Each row comes from the steps of one walk. Every step used is in the known rows, and no mark comes twice. Write the walk behind each row, first mark first.
Known rows
feno -> mapaz -> lunov -> turorob -> sabati -> kavamut -> zoke: [ 2.75 -1.10  1.92 -4.30  1.08 -2.61 -0.59  1.02  2.39  1.55 -2.73 -0.12
 -2.50 -4.53 -0.08  1.42  1.07 -0.52 -4.25  2.26 -1.10]
turorob -> sabati -> kavamut -> zoke -> buku: [ 1.13 -0.68  3.11 -1.60  1.27 -2.65 -1.53  0.28  1.36 -1.79 -0.83  0.69
 -1.01 -0.46 -1.90  8.60  0.14 -3.19 -0.20 -1.97 -0.29]
mapaz -> lunov -> turorob -> zoke -> buku: [ 4.73 -0.48  1.47  4.09  1.50 -3.09 -4.59 -0.79  1.86  1.14 -2.57 -0.63
  0.96 -1.62  0.69  2.41 -2.27  0.88 -4.74 -2.16  0.55]
buku -> zoke -> mapaz -> lunov: [-0.16  1.68  1.95 -3.32  0.04 -5.06 -3.86  1.28  1.61 -1.92  1.91  1.20
 -0.03 -5.35 -1.96  0.70 -1.05 -0.24 -2.08 -4.22  1.17]
zoke -> mapaz -> lunov -> turorob: [ 2.11  3.34  1.82 -0.55  0.33 -3.42 -3.48  0.42  0.82  0.25 -0.73 -1.36
  1.37 -4.35 -0.74 -0.29 -2.58 -0.97 -2.33 -1.88  1.18]
zoke -> mapaz: [-0.37  3.56  1.20 -1.84 -0.37 -1.37 -1.46  1.26 -0.09 -0.50  0.54 -1.01
  1.25 -2.15 -1.64 -0.35 -1.76 -1.98  1.27  0.20  0.71]
buku -> zoke -> mapaz -> lunov -> turorob -> sabati: [ 1.97 -0.58  3.09 -3.81  1.25 -4.56 -4.56  0.33  1.57 -2.53  0.01  1.25
 -1.00 -3.22 -1.73  2.08 -2.10  0.05 -3.28 -4.92  1.80]
feno -> mapaz -> zoke: [ 0.06  0.32 -0.08 -5.65 -0.06 -1.25  0.83  2.71  1.58  3.23 -0.70  0.01
 -1.54 -4.60 -0.21 -0.48  2.92 -0.39  0.19  3.24 -2.01]
sabati -> kavamut: [-0.20 -0.24  1.08  0.95  0.79 -2.16  0.43  1.07  0.59 -1.80  0.92  0.35
 -1.30 -1.12 -0.47  2.20  0.12 -0.87 -0.09 -1.16 -0.60]
lunov -> mapaz -> zoke -> turorob: [ 4.32  1.98  0.01 -2.90 -0.87 -2.14 -1.67  1.75 -1.12  2.13  3.47  0.01
 -0.68  0.48  0.84 -0.49  3.02 -0.10 -1.47 -1.81  0.91]
zoke -> mapaz -> lunov -> turorob -> sabati: [ 2.40  1.96  2.33 -1.26  0.79 -3.31 -3.58 -0.53  1.79 -0.11 -1.93 -1.36
  1.14 -2.90 -1.30  1.74 -2.68 -1.46 -2.21 -2.25  1.61]
mapaz -> lunov -> turorob: [ 3.17 -0.31  0.84  1.63  0.96 -2.42 -2.48 -1.01  1.28  0.91 -1.50 -0.42
  0.23 -2.72  1.09  0.06 -1.00  1.30 -4.56 -2.58  0.73]
feno -> mapaz -> zoke -> turorob -> sabati -> kavamut: [ 1.03  0.78  2.76 -5.16  0.92 -2.90  0.67  2.48  2.11  1.37  1.06 -0.18
 -1.03 -3.83 -1.66  0.82  2.94 -1.35  0.49  1.44 -1.17]
lunov -> mapaz: [ 3.49 -0.25 -2.21 -1.32 -1.27  0.16 -0.49  0.57 -1.54  1.50  0.35 -0.37
 -1.95  3.42  1.42 -1.44  1.32  0.11 -2.07  0.56  0.93]
buku -> zoke -> turorob -> sabati: [ 1.14 -1.26  3.89 -2.75  1.34 -2.69 -2.09 -0.05  0.32 -3.63  3.51  1.88
 -0.40  0.43 -2.08  0.44  0.10  0.64 -0.99 -4.53  1.91]
turorob -> sabati -> kavamut -> zoke -> mapaz -> lunov: [ 0.56  0.31  3.47 -3.19  0.88 -4.05 -1.94 -0.04  3.03 -1.45 -1.12  0.45
 -0.85 -2.79 -2.16  7.96  0.13 -3.31 -1.23 -1.96 -0.10]
mapaz -> zoke: [ 0.22  0.27  0.75 -2.75  0.33 -2.14 -1.21  1.27  1.25  1.61  0.61  0.97
 -0.22 -3.43  0.05  3.55  2.09 -0.35  0.30 -1.94 -1.03]
zoke -> turorob: [ 1.12  3.14  2.63  0.97  0.25 -1.06 -0.34  0.23 -0.96 -0.97  4.02 -0.64
  2.26 -0.26 -0.95 -3.03  0.10  0.10  0.52 -1.32  1.30]
lunov -> turorob -> zoke -> buku: [ 5.46 -2.16  2.04  3.49  2.40  0.06 -4.00  0.26 -0.79 -0.32 -2.42 -0.06
 -0.35  2.56  0.88  1.58 -3.38  0.96 -2.71  0.14  0.34]
mapaz -> zoke -> turorob: [ 1.07  2.75  2.91 -1.91  0.59 -2.92 -1.40  1.51  0.41  0.85  3.83  0.47
  1.56 -3.73 -0.71  1.13  2.15 -0.33  0.61 -2.97 -0.01]
lunov -> mapaz -> zoke -> turorob -> sabati -> kavamut: [ 4.57  0.46  1.14 -3.09  0.04 -3.20 -1.64  1.43  0.00  0.88  2.61  0.12
 -1.70  1.34  0.07  2.70  2.99 -1.16 -1.35 -2.86  0.91]
kavamut -> sabati: [ 1.04  2.49 -0.75 -2.25 -1.30  0.28  1.62 -1.17 -1.35  0.79 -0.74  0.28
 -0.74 -2.98  0.45  2.49  0.13 -1.81 -4.01 -0.85  0.45]

Write each row's walk
[ 0.47 -0.28  3.47 -3.94  1.10 -2.54 -1.28  0.40  1.71 -2.20 -0.84  0.71
 -1.48 -0.94 -2.15  7.37 -0.14 -3.32  0.15 -0.76 -0.19] | turorob -> sabati -> kavamut -> zoke -> mapaz
[-0.17  4.57  1.12 -0.69 -0.68 -3.89 -2.58  0.40  2.01  0.66  0.10 -1.45
  2.20 -5.05 -1.62  0.58 -1.41 -1.86 -0.70 -1.60  0.87] | zoke -> mapaz -> lunov
[ 4.62  0.57  0.61 -3.63 -0.43 -2.11 -1.79  0.83 -0.28  1.80  2.19 -0.03
 -1.04  1.96  0.27  1.52  3.00 -0.68 -1.33 -2.27  1.27] | lunov -> mapaz -> zoke -> turorob -> sabati
[ 0.61 -2.17  2.94 -2.96  1.23 -1.80 -0.47 -0.14  1.85 -1.97 -1.09  1.27
 -2.17  0.20 -1.29  7.45  0.77 -2.35 -0.51 -0.96 -0.54] | turorob -> sabati -> kavamut -> zoke
[ 2.32  1.90  2.85 -0.77  1.20 -4.39 -3.35  0.05  2.10 -1.02 -1.45 -1.19
  0.44 -3.42 -1.57  2.90 -2.60 -1.91 -2.25 -2.81  1.21] | zoke -> mapaz -> lunov -> turorob -> sabati -> kavamut
[ 1.87 -0.82  3.67 -3.25  1.61 -5.69 -4.41  0.90  1.86 -3.42  0.54  1.46
 -1.66 -3.86 -1.99  3.22 -2.11 -0.42 -3.31 -5.51  1.50] | buku -> zoke -> mapaz -> lunov -> turorob -> sabati -> kavamut
[-0.04  0.68  2.40 -2.07  0.55 -2.34 -0.39  2.07  0.14 -1.73  1.68  1.55
 -1.91 -3.31 -0.29  4.27  1.18 -1.57 -0.97 -0.24 -1.45] | sabati -> kavamut -> zoke
[ 1.51  1.26  1.63  1.18  0.32 -2.82 -3.90 -0.01  3.41  0.57 -1.99 -0.69
  1.17 -1.29 -1.15  2.28 -2.02 -0.83 -1.17  1.16 -0.02] | turorob -> zoke -> mapaz -> lunov
[ 3.82 -1.82  4.13 -2.93  2.44 -1.29 -2.59  0.55 -0.20 -2.32 -1.81  0.64
 -2.37  0.12 -0.44  4.59 -2.19 -1.34 -2.35 -1.21  0.52] | lunov -> turorob -> sabati -> kavamut -> zoke -> mapaz
[-0.44  0.97  2.03 -4.20  0.27 -3.06 -2.92  1.92 -0.09 -2.86  2.26  1.54
 -0.85 -2.97 -1.91 -0.09 -1.35 -0.26 -0.48 -2.88  1.02] | buku -> zoke -> mapaz
[ 1.60  0.74  2.56 -3.13  0.84 -4.61 -4.50  1.25  0.69 -2.16  1.38  1.29
 -0.66 -4.68 -1.26 -0.01 -1.99  0.59 -3.48 -4.52  1.51] | buku -> zoke -> mapaz -> lunov -> turorob
[ 2.13  2.43  3.63 -4.87  0.34 -2.88 -3.93  0.53  1.08 -0.05 -0.92  0.38
  0.06 -4.81 -0.90  4.52 -0.75 -2.24 -2.92 -0.80  0.26] | kavamut -> zoke -> mapaz -> lunov -> turorob -> sabati
[ 4.17 -1.88  1.27  2.82  1.56 -2.18 -3.60 -1.17  2.47  1.01 -2.79 -0.12
 -0.18 -0.95  1.19  1.20 -1.60  1.69 -4.91 -1.12  0.27] | mapaz -> lunov -> turorob -> zoke
[ 1.66  2.64  3.79 -2.34  0.91 -4.39 -2.71  2.31  0.53 -1.42  1.08  0.69
 -1.10 -5.99 -0.62  4.13 -0.73 -2.01 -2.80 -1.56 -0.56] | sabati -> kavamut -> zoke -> mapaz -> lunov -> turorob
[ 0.10  0.95 -0.74 -2.43 -0.67 -1.95  0.65  0.84  2.64  3.03 -1.73 -1.18
 -0.32 -4.68 -0.31 -2.40  1.62  0.01 -2.08  3.07 -1.02] | feno -> mapaz -> lunov
[ 0.63  2.64  4.14 -1.45  0.71 -3.01 -0.56  2.18 -0.45 -2.43  4.22  1.13
 -0.40 -3.47 -0.90  2.45  1.17 -1.59 -0.65 -1.15 -0.55] | sabati -> kavamut -> zoke -> turorob
[ 1.58  0.76  4.11  0.46  1.44 -2.36 -0.19 -0.56  0.73 -2.60  2.67 -0.39
  0.93  1.28 -2.13  1.61  0.00 -1.38  0.61 -2.65  1.44] | zoke -> turorob -> sabati -> kavamut
[ 3.55 -1.64  2.93 -0.68  1.70 -3.57 -2.92 -0.98  2.31 -0.34 -2.14  0.52
 -1.19 -2.93  0.24  5.14 -0.35 -0.31 -5.03 -3.12  0.26] | mapaz -> lunov -> turorob -> sabati -> kavamut -> zoke
[ 0.81  0.43  3.21 -1.95  0.83 -2.76 -2.00  1.05 -0.74 -3.23  5.02  1.87
  0.01 -1.41 -1.33 -2.09  0.17  1.38 -1.19 -4.12  1.52] | buku -> zoke -> turorob
